Each row was made from one path, in order. Every step used is in the known rows, and no mark comes twice. Write each row's path.
(in the rows, 128 means zero)
Known rows
E, R: [122 102 108 127 116 109 109 161 150 112 104 160  75 139 132 138 154 122
 107]
R, M: [118 120 128  98  86 136 125 146 153 126 118 121 127 124 164 138 161 142
 126]
Z, M, R: [150 152 116 108  65 109 114 145 143 116 128 184 118 123 132 111 129 184
  97]
K, M, Z, E: [109 124 115 122  75 141 159 159 133 132  80 112 118 119 142  85 102 137
  83]
K, M, R, F: [132 127 111  83  51 160  84 147 147  85 114 133 132 110 112 152 124 144
 102]
K, E, R, F, Z: [115  90 101 101  75 168  94 177 159  88 101 157  77 135 109 167 175 127
  82]
R, F, Z: [105 105 144 108  90 134  80 147 133 104 111 122 100 120 130 136 166 137
  70]
K, F, Z, E, R, M: [109 112 116 117  51 190 101 185 163 126  88 153  75 137 156 140 180 148
  98]
F, Z: [120 103 137 143 101 108  97 140 130 122 125 137 103 132 123 114 164 136
  63]
E, K: [150  75 126 106 125  94 115 147 167 102 127 144 105 160 135 107 138 141
 108]
R, F: [107 108 127  90 101 132 104 152 143 113 116 106 104 120 146 143 148 132
 111]
Z, E, R: [113 116  98 137 112 133 123 164 144 140  91 146  61 153 156 102 159 139
  96]
F, Z, M: [130 121 140 127  82 101 112 152 119 121 117 168 108 120 144 102 159 168
  62]
M, R: [139 129 112 119  84 115  98 131 148 117 134 152 115 134 111 125 135 151
  98]
F, Z, E, K: [139  87 135 134 107 120 107 148 149 125 112 147  85 174 145  66 162 165
  56]
M, R, F, Z, E: [114 145 125 113  54 168  70 139 136 125 106 142  93 140 126 105 157 175
  52]
M, Z, E, K: [131 100 128 109 112 114 147 153 169 128  87 142  94 157 141  66 104 159
  83]

Which path is each row?
[105 101 127 108  94 142  67 159 144  94  88 160  71 128 122 151 174 128
  71] -> E, R, F, Z
[110 131 107 109  82 166 127 166 157 138  80 146  81 144 182 122 175 149
 119] -> Z, E, R, M
[134  91  79 120  99 141 136 178 164 105 117 154  82 147 116 155 155 120
 121] -> K, E, R
[ 88 125 112  93  94 158 124 170 155 122  53 141  62 123 145 118 120 139
  88] -> M, Z, E, R, F
[117 123 133  94  75 136  82 176 139  91  79 192  73 113 145 141 166 162
  68] -> E, R, F, Z, M
[141 114 130  94  69 157  63 142 163  98 105 167  91 166 126  93 149 187
  52] -> M, R, F, Z, E, K
[148 147 132 123  52 113  89 141 130 111 124 202 117 122 115 106 146 190
  55] -> F, Z, M, R
[106 129 122 124  69 168 102 162 145 134  78 164  79 144 168 116 190 156
  77] -> F, Z, E, R, M
[145  82 128 128  84 135 111 158 143 106 102 145 106 163 141  71 150 155
  57] -> F, Z, E, K, M
[100 143 130  98  71 156 158 153 153 151  79 117 117 123 172  98 127 157
 103] -> R, M, Z, E
[112 126 126  89  81 139 128 160 174 108  70 171 102 114 136 148 130 133
 115] -> E, R, M, Z
[125 130 134 102  59 146  56 133 142  97 120 155 106 123 101 140 153 159
  60] -> M, R, F, Z
[139  90 116 118 120 118 132 151 160 130 113 132  89 174 163  72 145 159
  98] -> Z, E, K
[162  79 140 103  79 113 104 180 168  86 126 180 103 137 132 114 141 174
  85] -> E, K, F, Z, M
[ 98 123 109  88  69 173 127 179 151 106  45 138  85 113 138 124 110 131
  86] -> K, M, Z, E, R, F
[109 114 113 153  98 136 100 160 134 134  88 163  56 153 140  98 176 143
  57] -> F, Z, E, R
[135 110 135 123  65 124 110 179 141 110 128 155 106 110 135 126 149 162
  84] -> K, F, Z, M
